Each row comes from the steps of one path. Every step used is in the known rows, and no mark comes twice. Write the path behind each row, first mark first.
Known rows:
nusi -> mozab -> zepu -> pupet -> tated: [-1.31  0.29 -1.35 -2.05 -0.22  2.96  0.49 -1.88 -4.40 -1.54 -0.44 -1.40
 -1.55  0.80 -1.40  1.36  1.44 -0.27  1.47 -1.61 -1.78 -0.92 -0.52  0.88]
nusi -> mozab -> zepu -> nuneku: [ 1.89  0.66 -2.82  0.17 -0.57  2.17  0.75 -2.18 -4.60 -0.17  0.36  3.92
  0.82  2.55 -0.65  2.54 -0.88 -0.19  4.81 -0.22 -4.23 -1.01  0.18 -1.44]
mozab -> nusi -> pupet -> tated -> nuneku: [-2.48  1.13  2.42  2.22  0.59  1.80 -1.66  3.66  1.27 -2.15  1.03 -0.91
  0.97  0.30  1.61  0.82  1.48  1.52  2.13 -3.69  2.40 -1.68  0.73  3.21]
fana -> pupet -> tated: [-5.02  3.45 -0.43  0.57  3.63  3.38  1.40 -2.22  1.83 -3.24 -0.77 -3.03
 -0.67 -0.06  2.93  0.01  0.28  0.29 -0.66 -4.47  0.05  1.10  3.19  4.09]
tated -> nuneku -> zepu: [-0.39 -0.29  0.58  2.74 -0.20 -0.98 -1.65  3.46  2.14  0.88 -0.63  2.94
  1.46  3.10 -2.72  1.70  0.88  0.20  1.05 -0.62 -1.01 -0.74 -0.26 -0.89]
nuneku -> fana: [ 1.37  0.47 -1.57  1.44  1.74  2.81  2.54 -1.39  2.37 -0.21  1.46  0.12
 -0.92  1.65 -0.12  0.35  1.09  0.70  0.83  0.32 -1.24  0.65  3.47  0.84]
mozab -> nusi -> pupet -> fana: [ 1.52  3.75 -2.25  2.77  2.77  2.70  0.77  0.41  1.69  0.10  2.61 -0.83
 -0.34  0.99  2.76  3.12 -0.37 -0.50  3.06 -0.17  0.65 -0.63  4.15  2.37]
zepu -> pupet -> tated -> nuneku -> fana: [-0.61  1.07  2.75 -0.69 -0.17  0.75  2.04  1.61  1.38 -0.30 -1.64 -2.67
 -1.97 -0.08  0.29 -2.67  5.25  0.91 -1.05 -3.68 -0.24 -0.45  1.71  2.83]
nuneku -> tated -> pupet: [-2.84 -0.60 -0.81  4.11  1.60  1.25 -0.07 -0.62  2.36 -4.26 -0.34 -0.44
 -1.71 -0.17  1.20  0.45  0.50  0.52  2.14 -2.48 -4.12  0.73  2.55  2.04]
mozab -> nusi -> pupet -> tated -> nuneku -> fana: [-0.21  0.91  3.30  1.18  0.04  0.94  0.86  3.07  1.59  0.57  1.16 -1.30
 -0.42  1.07  0.83 -0.86  4.16  2.92  1.15 -1.62  2.08 -1.78  2.52  3.06]
nuneku -> zepu: [-0.94 -0.30 -2.81  3.59  1.38  1.64  0.37  0.14  0.82  0.30  0.49  2.57
  0.88  2.83 -2.21  1.92 -1.05 -0.51 -0.52  0.81 -2.01  0.08  1.39 -0.69]
fika -> pupet -> tated -> nuneku -> zepu -> mozab: [-3.62 -3.49  2.37  3.29 -2.11 -0.43  3.09  2.69 -1.16  0.04 -1.78  0.64
  0.95  2.15 -3.18 -1.00  0.55 -1.81 -0.21 -3.11 -1.95  0.22 -1.06  1.25]
mozab -> zepu -> nuneku -> fana -> pupet -> tated: [-0.85  3.06 -2.20 -1.72  1.52  1.61  5.12 -4.85 -3.06  0.35 -1.46  0.09
 -3.07  2.25  2.13 -1.71  2.91  3.01 -1.87 -1.30 -2.89 -0.50  6.15  2.19]
mozab -> nusi: [-0.31  0.91 -1.56  2.76  2.91  4.66 -1.52  0.85  1.43 -4.10  1.69  1.01
  1.14  1.62  2.60  1.24 -1.69 -0.62  3.60 -0.52  1.34  0.78  2.57  3.59]
mozab -> nusi -> pupet -> tated -> nuneku -> zepu: [-2.48  0.23  2.12  3.30 -0.28 -0.43 -1.19  4.70  0.04  1.12  0.17  1.20
  1.22  2.27 -1.03  0.63  1.96  1.72 -0.12 -1.12  1.38 -2.16  0.57  1.65]
mozab -> zepu: [ 0.10 -0.14 -4.65  0.88  1.35  2.92 -0.80 -2.19 -0.60 -2.80  1.82  1.81
 -1.15  2.57 -1.24  3.76 -1.39  1.17  1.16  0.65 -1.05 -0.77  2.08 -1.30]
nuneku -> tated: [-0.67 -0.33 -1.14  2.81  1.26  4.14  0.70 -0.52  1.12 -3.35  0.80 -0.58
 -0.45  0.49  0.69 -0.58  0.06  0.24  0.82 -1.99 -2.69  0.85  2.57  3.08]
nuneku -> fana -> pupet: [-0.46  3.83 -0.63  0.01  4.11  1.75  2.91 -2.89  2.94 -0.08 -0.16 -1.87
 -1.77  1.13  0.90  0.44  1.84 -0.25  1.21 -1.83 -1.39  1.64  5.25  2.24]
zepu -> mozab: [ 0.29 -0.87 -3.22  3.02  1.00  4.94  2.20 -0.96 -0.48 -2.96  0.86  1.00
  0.15 -0.52  0.61  0.74 -2.36 -2.91  0.78 -2.29 -2.42  1.76  0.65  2.03]
fika -> pupet -> fana: [-0.98  1.66 -1.30  2.44  2.19  1.46  2.88 -1.23  2.90 -1.08  1.13 -1.54
 -0.15  2.12  0.77  2.79 -1.03 -1.61  3.66 -1.46 -0.99  0.70  3.51  0.50]
nusi -> pupet: [-1.42  1.87 -2.85  3.95  2.52  2.61  0.93 -1.31  1.57 -1.43  1.98 -0.06
  0.37 -0.25 -0.99  3.86 -1.71 -0.79  1.50 -2.55 -1.76 -0.51  2.04 -1.06]
mozab -> nusi -> pupet: [-0.69  1.96 -1.98  3.94  3.09  3.49 -0.52  0.29  0.86 -2.47  2.32  0.38
  0.78  0.38  0.96  3.03 -1.75 -0.96  3.30 -1.65  0.44 -0.34  2.83  1.64]
fika -> pupet -> tated: [-5.55 -0.80  0.01  2.96  1.52  3.09  2.51 -1.35  1.33 -4.18  0.35 -2.09
  0.55  1.32  0.11  0.64 -1.11 -0.18  1.34 -3.41 -0.19  0.47  1.78  1.89]
tated -> nuneku -> zepu -> mozab: [ 0.81 -1.85 -0.12  2.92 -1.37  0.19  0.58  3.39 -0.41  1.09 -0.97  3.32
  1.09  1.75 -2.77  0.43  0.13 -2.20  0.20 -1.10 -2.64  0.33 -1.33  0.34]

Which path is each row?
[-1.15 -0.18  1.83  2.69 -0.60  2.96  0.61  3.69 -1.19 -2.14  0.43 -0.38
  0.59 -1.03  1.48 -0.44  0.59 -0.79  1.31 -4.19  0.84 -0.58 -0.19  4.37]
zepu -> mozab -> nusi -> pupet -> tated -> nuneku
[-3.37  1.34 -1.59  1.48  1.97  4.14  1.72 -1.13 -0.20 -3.84 -0.79 -2.43
 -1.11 -1.09  1.71 -1.01  0.49 -1.03 -1.59 -4.27 -0.70  0.40  1.68  3.28]
zepu -> pupet -> tated
[-0.65 -2.41  1.79  2.32 -1.71  1.96  0.17  5.21 -2.05 -0.23 -0.94  2.14
  1.14  2.07  0.44 -2.45  1.19 -0.42 -0.78 -0.76  0.69  0.07 -0.69  4.83]
pupet -> tated -> nuneku -> zepu -> mozab -> nusi
[-3.33  0.34 -1.86  2.40  1.06  2.03  2.03 -0.16 -1.44 -0.37 -1.59 -0.38
 -0.75  0.91 -1.03 -1.22  1.27 -0.73 -3.85 -1.65 -1.87 -0.05  1.38  1.79]
nuneku -> zepu -> pupet -> tated
[ 1.10  0.89 -2.23 -1.39  0.71  2.10 -0.68 -1.93 -3.37 -1.02  0.06  0.17
 -1.21  1.06 -2.60  3.46  0.36 -2.18  4.11 -1.06 -2.74 -0.48 -0.27 -1.07]
nusi -> mozab -> zepu -> pupet
[-3.07  0.76  1.93  0.80 -0.16 -0.10  1.93  2.03 -0.59  0.73 -3.00 -0.30
 -0.18  0.70 -0.56 -1.69  1.99 -1.40 -2.22 -3.94 -1.59  0.82  0.29  3.43]
fana -> pupet -> tated -> nuneku -> zepu -> mozab
[ 1.55 -0.15  3.04 -4.25 -2.31 -0.49  0.89  1.03 -2.64  2.19 -1.19 -1.59
 -2.66  1.66 -2.71 -0.42  6.23  1.62  2.11 -1.13 -1.20 -1.72 -0.54  0.29]
nusi -> mozab -> zepu -> pupet -> tated -> nuneku -> fana
[-3.13  1.15  1.58  2.45  0.03  0.73  0.03  2.01  1.99 -1.23  0.54 -1.20
  0.56 -0.41 -0.41  1.68  1.56  1.57  0.22 -4.50  0.19 -1.84  0.03  0.46]
nusi -> pupet -> tated -> nuneku
[ 2.89  1.08 -3.14  3.93  0.57  1.85  3.50  1.15 -1.95  3.59  1.40  1.67
 -0.49  1.68 -0.05  1.61 -0.55 -2.81 -0.12  1.63 -1.94 -0.05  3.05  2.08]
nuneku -> zepu -> mozab -> nusi -> pupet -> fana
[-2.44  0.94  2.96  0.67  0.47  0.75  0.49  3.76 -1.30 -0.17 -2.73  0.20
  0.28  1.43  1.36 -2.54  1.84 -1.46 -0.36 -3.00  0.51  1.02  1.17  6.29]
fana -> pupet -> tated -> nuneku -> zepu -> mozab -> nusi
[ 0.09  2.92  0.13 -3.24  0.19  1.20  4.64 -4.12 -4.50  2.55 -1.32 -0.06
 -1.95  2.30  0.83 -1.30  3.68  1.89  1.71 -0.96 -3.57 -0.48  3.44  1.81]
nusi -> mozab -> zepu -> nuneku -> fana -> pupet -> tated
[ 2.18  0.99 -1.49  0.24 -1.74 -0.80  2.10 -2.05 -3.63  1.37 -0.98  1.72
 -2.49  2.02  1.84  0.90  2.50  1.17  5.06  0.28 -7.19 -1.20  2.51  0.41]
nusi -> mozab -> zepu -> nuneku -> tated -> pupet -> fana
[-4.87 -1.80  3.06  2.90 -1.05 -1.62  0.68  2.85  1.40 -0.12 -1.51  0.30
  1.47  3.41 -3.03  0.43  1.39  0.55  0.65 -2.29 -0.22 -0.90 -0.22  0.02]
fika -> pupet -> tated -> nuneku -> zepu
[ 3.21  0.47 -4.29  0.58  0.18  1.79  3.78 -3.53 -2.81  0.54  0.64  3.51
 -1.97  3.24 -0.05  0.39  1.19  2.19  0.43  1.43 -3.81 -0.96  4.63 -0.97]
mozab -> zepu -> nuneku -> fana
[-1.02 -0.61 -3.36  3.19  0.03  0.25  1.15 -2.90 -2.92 -3.48 -1.30  2.97
 -2.65  1.26  1.20  0.35  0.37  1.81  1.66 -1.31 -6.64 -1.01  3.80  0.30]
mozab -> zepu -> nuneku -> tated -> pupet
[-4.96 -0.92  3.34  1.99 -0.01  0.47  0.38  1.88  2.62 -3.42 -0.63 -1.70
  1.15  1.48 -0.42  0.57  0.82  0.26  2.99 -4.73  0.81 -0.35  0.12  1.50]
fika -> pupet -> tated -> nuneku
[ 2.18  2.99 -4.85 -1.04  1.65  1.73  1.09 -2.29 -1.15 -0.53  0.41 -0.63
 -3.38  1.39  0.35  2.98  0.95 -0.63  0.36 -0.02 -1.72 -0.65  3.84 -0.03]
mozab -> zepu -> pupet -> fana
[ 0.62  0.45 -2.67  4.27  2.01  4.71  1.71  0.23 -1.61 -2.38  1.96  0.84
  0.13 -0.83  0.79  1.75 -2.46 -3.10  2.31 -2.22 -1.10  0.63  1.88  2.93]
zepu -> mozab -> nusi -> pupet
[ 0.41 -1.86 -3.54  4.08  0.13  2.77  2.84 -0.03 -1.63  0.31  0.12  2.99
  0.41  1.60 -2.08  0.55 -1.85 -2.77 -1.41  0.29 -3.54  1.30  0.35  0.61]
nuneku -> zepu -> mozab
[ 0.91  0.89 -5.14  1.75  0.71  2.61  1.21 -2.82 -3.13 -2.45  0.39  4.02
 -0.37  2.33  0.57  2.03 -1.72  0.83  1.28 -0.54 -3.44 -1.12  2.92 -0.93]
mozab -> zepu -> nuneku
[-1.79  0.45 -0.10 -1.40 -0.56  0.62 -1.32  0.87 -1.56 -2.93 -1.32 -0.84
 -2.18  0.69 -0.84  0.62  2.75  1.39 -0.57 -3.28 -0.16 -1.74  0.33  0.75]
mozab -> zepu -> pupet -> tated -> nuneku
[-2.78  0.08  1.79  1.19 -0.25  1.94 -0.96  2.76  2.45 -2.89 -0.24 -0.69
  0.85  0.61  1.29 -0.14  1.47  1.81  0.59 -3.43  0.93 -0.69 -0.31  2.46]
pupet -> tated -> nuneku
[-2.81 -3.31  3.16  3.17 -1.48  0.50  1.69  4.35 -1.73 -1.07 -1.44  1.08
  1.38  2.82 -1.25 -1.84  0.46 -1.79  1.62 -1.94  0.41  0.34 -0.35  3.91]
fika -> pupet -> tated -> nuneku -> zepu -> mozab -> nusi
[-0.45 -0.27  2.74 -0.07 -0.78  1.22  1.39  1.98  2.71  0.06  0.00 -1.21
 -0.65  1.50  0.55 -1.73  4.35  3.17 -0.40 -1.63  0.52 -0.68  1.25  2.40]
pupet -> tated -> nuneku -> fana
[ 0.16  0.69 -1.67  3.82  0.52  3.80  2.74 -1.19 -1.49 -2.98 -0.63  1.45
  0.30  0.30  2.78 -2.18 -0.31 -0.08  0.69 -3.13 -4.88  0.42  3.57  3.26]
zepu -> nuneku -> tated
[ 3.40  1.12  0.20  3.05 -0.92 -0.69  1.37  4.66 -0.75  4.30  0.43  2.00
 -0.01  1.85 -0.66  1.49  1.36 -2.09  1.43  0.17 -1.07 -0.85  1.27  1.71]
tated -> nuneku -> zepu -> mozab -> nusi -> pupet -> fana
[-2.71  3.10  0.30 -0.84  3.05  2.63  3.90 -2.73  2.12 -0.43 -0.66 -3.42
 -2.22  0.77  2.11 -1.67  2.98  1.51 -1.52 -2.50 -0.20  1.23  4.94  4.11]
nuneku -> fana -> pupet -> tated
[-0.79  0.10  2.09 -3.11 -1.91  0.42 -1.63  1.57 -3.04 -0.76 -1.26 -0.99
 -1.07  0.91 -2.04  1.24  3.43  0.29  3.01 -3.11 -0.85 -1.73 -2.33  0.41]
nusi -> mozab -> zepu -> pupet -> tated -> nuneku
[ 0.13  3.86  2.84 -0.97  2.41 -0.84  0.65  0.45  4.32  0.64 -1.16 -1.52
 -1.27  1.21  0.27  0.41  3.78  0.29  2.80 -3.26 -0.57  0.71  3.57  1.73]
tated -> nuneku -> fana -> pupet
[ 1.10 -0.34 -2.33 -0.76  0.13  2.64 -1.31 -1.45 -2.13 -0.70  1.79  1.63
  0.06  2.70 -2.53  4.32 -0.64  0.18  4.78  0.90 -1.84 -0.67 -0.75 -1.62]
nusi -> mozab -> zepu
[ 2.03  1.51 -2.27  2.55  0.98  2.57  4.68 -2.05 -0.18  0.32  0.04  2.20
 -0.16  1.49  1.85 -1.43  0.92  0.41  0.79 -0.81 -3.66  0.30  4.27  1.06]
zepu -> nuneku -> fana
[-0.59  1.19 -1.08  2.87  1.13  0.65  1.42 -0.58  3.15 -1.63 -0.27 -1.57
 -2.71  0.50  3.09  0.48  1.83  0.82  1.89 -1.07 -4.03  0.39  3.95  2.64]
nuneku -> tated -> pupet -> fana
[-4.42  3.49  2.93 -0.38  1.99  0.86 -0.87  1.27  3.11 -2.50 -1.80 -2.57
  0.03  0.08  2.35 -0.08  2.15  0.80  0.92 -5.95  1.01  0.36  1.41  3.78]
fana -> pupet -> tated -> nuneku
